Every row comes from one small tree of marks. Brackets hold a mark, then the marks that hang from it, in the order of their numbers. Every link used is in the known rows. Which tree was each row made from?
Known rows
(J_994 (J_235 J_216) J_637): [ 1.186  2.863  1.606 -0.525  2.983  0.506 -0.440  0.168  1.569  6.393
  0.129  1.301  7.344  0.168 -4.246 -1.996 -1.125  3.990  3.021]
(J_869 J_468 (J_994 (J_235 J_216) J_637)): [ 3.456  4.618 -0.941 -1.373  2.197  2.087 -2.343 -1.742  2.331  2.922
 -1.044  2.253  3.186  0.130 -2.421 -3.116 -2.003  1.802 -0.984]
(J_637 (J_994 (J_235 (J_216 J_662)))): [ 1.324  2.464  1.043  0.364  4.256 -0.443  0.860  0.272  0.133  5.407
  1.430  1.701  4.964  0.902 -4.325 -0.896 -1.653  3.196  3.096]
(J_869 (J_216 J_662) J_468): [ 6.661  0.149 -0.917  0.894  0.756  0.769 -3.511 -0.618  1.124  2.679
  2.741 -2.050  0.596 -0.520 -6.375  1.370  0.290 -0.945 -1.210]
(J_994 (J_869 J_468)): [ 1.488  2.084  0.499 -0.242  0.298  1.053 -0.903 -0.683 -1.503  1.394
 -1.432  0.496  1.751  1.779 -0.753 -1.290 -1.207 -2.432 -2.598]
(J_662 (J_216 J_235)): [-0.015  1.067 -0.429  1.236  0.153 -2.062  3.478  1.002  1.624  0.755
 -2.826  0.205 -0.575  2.629 -2.414 -2.012 -1.335 -0.742  1.586]
(J_994 J_869): [-0.283  0.642  0.047 -0.242  1.474 -0.218  0.185  0.400 -2.282  1.885
 -1.865  0.319  1.869  2.030 -0.430 -1.021  0.045 -1.468 -1.733]
(J_216 J_235 J_662): [ 1.650  1.753 -1.969  3.680  3.499 -1.317 -0.863  0.427 -0.229  2.196
 -1.117 -1.787 -2.212  0.154 -4.095  0.051  0.607  2.487  0.241]
(J_468 (J_869 J_216 J_994)): [ 4.645  0.079 -1.267 -2.536  0.675  1.400 -1.739 -0.370  1.687  0.818
  1.191 -1.044 -2.023  0.444 -3.250 -0.311  1.874 -1.442 -2.688]
(J_468 (J_869 (J_994 J_235))): [ 3.377  2.413  0.077 -2.629  0.637  1.459 -1.839 -0.886  1.724  1.140
  0.203  1.303 -0.676  0.311 -1.871 -2.326  0.060 -0.224 -1.619]
(J_637 (J_994 (J_869 (J_216 J_235 J_662)))): [ 0.817  0.721  0.186  0.811  2.910  0.202  1.556  1.451 -0.988  4.453
  1.045 -1.175  2.215  2.307 -3.989  1.302  0.078  0.249  1.120]
(J_468 (J_869 J_216 (J_994 J_235))): [ 4.801  0.804 -0.221 -3.189  0.726  1.441 -2.150 -0.183  2.070  1.947
  1.736 -0.279 -0.920  0.143 -3.889 -1.055  1.131 -0.668 -2.093]
(J_869 J_994): [ 0.089  0.779 -3.116 -1.093  3.161  0.079 -0.523 -0.558 -0.458  0.210
 -2.464  1.950 -0.827  1.202 -0.673 -1.681  0.731  0.362 -1.757]
(J_637 (J_994 (J_869 (J_216 J_235) J_468))): [ 0.908  1.298  0.858 -0.101  2.197  1.307  1.734  0.739 -0.388  3.811
  1.190 -0.292  2.179  2.676 -3.793  0.741 -1.065 -1.040  0.540]
(J_637 (J_994 J_235 J_869)): [-0.529  2.182  2.436 -1.017  2.338  0.661  1.895  0.937 -0.802  5.429
  0.756  1.910  5.061  2.305 -3.002 -0.879 -2.091  0.840  2.450]
(J_468 J_869): [ 3.228  1.132  0.823 -1.152 -0.165  1.237 -0.907 -0.686  1.071  0.833
  0.879  0.068 -0.251  0.432 -2.390 -0.696  0.443 -1.140 -0.777]
(J_869 (J_216 J_235 J_662) J_994): [ 3.282 -0.308 -4.475  0.690  4.246 -0.848 -1.768  0.857  0.568  1.993
 -0.565 -2.295 -3.514  0.264 -4.772  0.534  2.652  1.140 -2.591]
(J_637 (J_994 (J_235 J_216))): [ 0.349  2.093  1.470 -0.544  4.378  0.064  1.565  0.258  0.073  5.202
  1.178  2.433  4.969  1.415 -4.094 -1.264 -1.743  2.592  3.163]
(J_235 J_216): [ 1.084  0.775 -1.941  0.740  5.226 -1.470 -0.228 -0.876 -1.208  1.538
 -1.729  0.761  2.048  0.705 -1.876 -1.802  0.588  1.406 -1.410]

Write each row's tree
[ 2.929  4.242 -0.254 -1.861  0.874  2.784 -2.232 -1.407  2.550  2.905
 -0.559  2.462  2.928  0.237 -2.613 -2.543 -2.171  1.186 -0.185] | (J_869 J_468 (J_994 J_235 J_637))
[ 5.409  0.253 -0.125  0.051  0.586  0.653 -1.816  0.253  1.737  2.068
  2.261 -2.887 -2.290 -0.054 -5.159  0.752  1.735 -0.402 -1.201] | (J_468 (J_869 (J_216 J_235 J_662)))
[ 1.059 -0.480 -3.227 -0.665  3.518  0.989  0.203  1.233  1.730  3.071
 -0.696 -1.805 -0.894  1.470 -4.475  0.644  2.523  0.955 -0.830] | (J_869 (J_216 J_235) (J_994 J_637))
[ 2.644  2.309  0.108  0.248  4.315 -1.509 -1.791 -0.371 -0.164  4.461
 -0.038  1.423  3.741 -0.637 -4.074 -2.614 -0.979  3.308  0.582] | (J_994 (J_235 (J_216 J_662)))
[ 0.367  2.344 -0.884 -1.805  2.234  1.173 -0.665 -0.012  1.297  3.671
 -1.368  2.187  3.101  0.639 -2.229 -1.992 -0.316  2.570  0.919] | (J_869 (J_994 J_235 J_637))
[ 3.547  0.887 -3.079 -0.905  2.883  1.631 -1.768 -0.575  1.788  0.569
 -0.268 -0.617 -3.457  1.084 -4.302 -0.460  0.474 -1.357 -3.725] | (J_869 (J_216 J_235) J_468 J_994)
[ 5.634  0.738 -1.140  1.814  1.796  0.822 -2.665 -0.259  1.475  2.524
  1.862 -2.701 -1.655 -0.009 -6.900  1.194  0.245 -0.414 -1.395] | (J_869 (J_216 J_235 J_662) J_468)
[ 4.376 -0.793 -4.147 -0.178  3.144 -0.836 -2.696  0.338  0.110  2.140
  0.120 -1.617 -1.281 -0.063 -4.275  0.661  2.737  0.773 -2.310] | (J_869 (J_216 J_662) J_994)
[ 4.004  0.882 -1.016 -1.721  0.934  2.038 -0.939  0.267  2.744  1.914
  0.988 -1.925 -1.810  0.727 -3.865  0.184  2.070 -0.348 -1.594] | (J_468 (J_869 (J_216 J_235) (J_994 J_637)))
[ 0.390  1.047  2.290 -1.389  2.335  0.658  1.496  1.312 -0.489  6.018
  1.844  0.794  4.885  2.217 -4.272 -0.088 -1.288  0.492  2.128] | (J_637 (J_994 J_235 (J_869 J_216)))
[ 4.510  0.371 -2.803 -1.785  1.893  1.663 -2.673 -1.065  1.387  0.772
  0.593  0.075 -1.277  0.710 -3.861 -0.386  0.554 -1.786 -3.389] | (J_869 J_216 J_468 J_994)
[ 0.015  2.609  1.714 -0.749  3.835 -0.002  1.699  0.711 -1.166  5.326
  0.297  1.785  5.305  2.141 -2.716 -1.562 -1.819  1.606  1.533] | (J_637 (J_994 (J_235 J_216) J_869))
[ 4.413  0.104 -2.584 -1.207  3.177 -0.671 -3.090  0.555  0.760  3.853
  0.909 -0.516  0.247 -0.586 -5.377 -0.430  1.487  1.814 -1.303] | (J_869 (J_216 J_662) (J_994 J_235))
[ 4.758  2.970 -0.866 -1.558  1.524  0.479 -2.693 -1.028  1.423  1.522
  0.146  0.560 -0.644 -0.399 -2.241 -2.366  0.362  0.943 -2.221] | (J_468 (J_869 (J_994 (J_235 (J_216 J_662)))))
[ 3.858 -0.194  0.299 -1.052  0.760  1.269 -0.796  0.235  1.714  1.589
  1.883 -1.934 -2.114  0.812 -4.659  0.469  1.608 -1.318 -1.332] | (J_468 (J_869 (J_216 J_235)))
[ 0.865  3.517  2.028 -0.664  2.164  0.465 -0.128  0.710 -0.204  6.721
 -1.065  0.394  7.912  1.097 -2.360 -2.519 -1.044  2.536  0.752] | (J_994 (J_235 J_216) J_637 J_869)
[ 4.859  1.897 -0.688 -2.572  0.987  2.752 -2.690 -0.449  3.171  4.161
  1.495  0.283  2.640  0.120 -5.445 -0.752 -0.505  0.345 -0.811] | (J_869 J_216 J_468 (J_994 J_235 J_637))
[ 3.761  3.052 -0.031 -2.186  0.926  1.606 -1.621 -0.776  2.411  2.418
  0.188  0.642  1.142  0.035 -2.149 -2.279  0.200  1.116 -1.036] | (J_468 (J_869 (J_994 (J_235 J_216) J_637)))
[ 0.145  2.945  3.002 -1.222  0.070  1.476  0.010  1.143  0.258  6.781
 -0.353  0.647  7.305  1.433 -2.675 -1.559 -1.426  1.552  2.008] | (J_994 J_235 J_637 J_869)
[ 3.156 -1.216 -1.863  1.720  3.233 -0.920 -1.161  1.152  0.216  3.225
  1.226 -3.011 -1.500  0.272 -6.464  1.629  2.034  0.804 -0.325] | (J_869 (J_216 J_235 J_662))
[ 1.894  2.541 -2.560 -0.964  4.609 -0.980 -1.931 -0.705 -0.129  2.317
 -1.969  2.120  1.038 -0.180 -1.735 -3.133 -0.143  2.659 -1.649] | (J_869 (J_994 (J_235 (J_216 J_662))))
[ 2.413  4.181  1.516  0.323  2.079 -0.119 -1.139  0.683 -0.181  7.245
 -0.757 -0.626  7.638  0.241 -2.810 -1.968 -0.910  3.387  0.847] | (J_994 (J_235 (J_216 J_662)) J_637 J_869)
[ 6.141  0.612 -1.790 -1.416  0.605  0.810 -2.867 -0.227  1.750  1.279
  1.547 -1.920 -2.136 -0.382 -3.790  0.141  2.152 -0.546 -2.674] | (J_468 (J_869 (J_216 J_662) J_994))
[ 1.160  2.942  1.309  0.104  3.767 -0.407  0.926  0.587 -1.134  5.681
  0.579  1.051  5.204  1.494 -3.025 -1.276 -1.702  2.200  1.630] | (J_637 (J_994 (J_235 (J_216 J_662)) J_869))
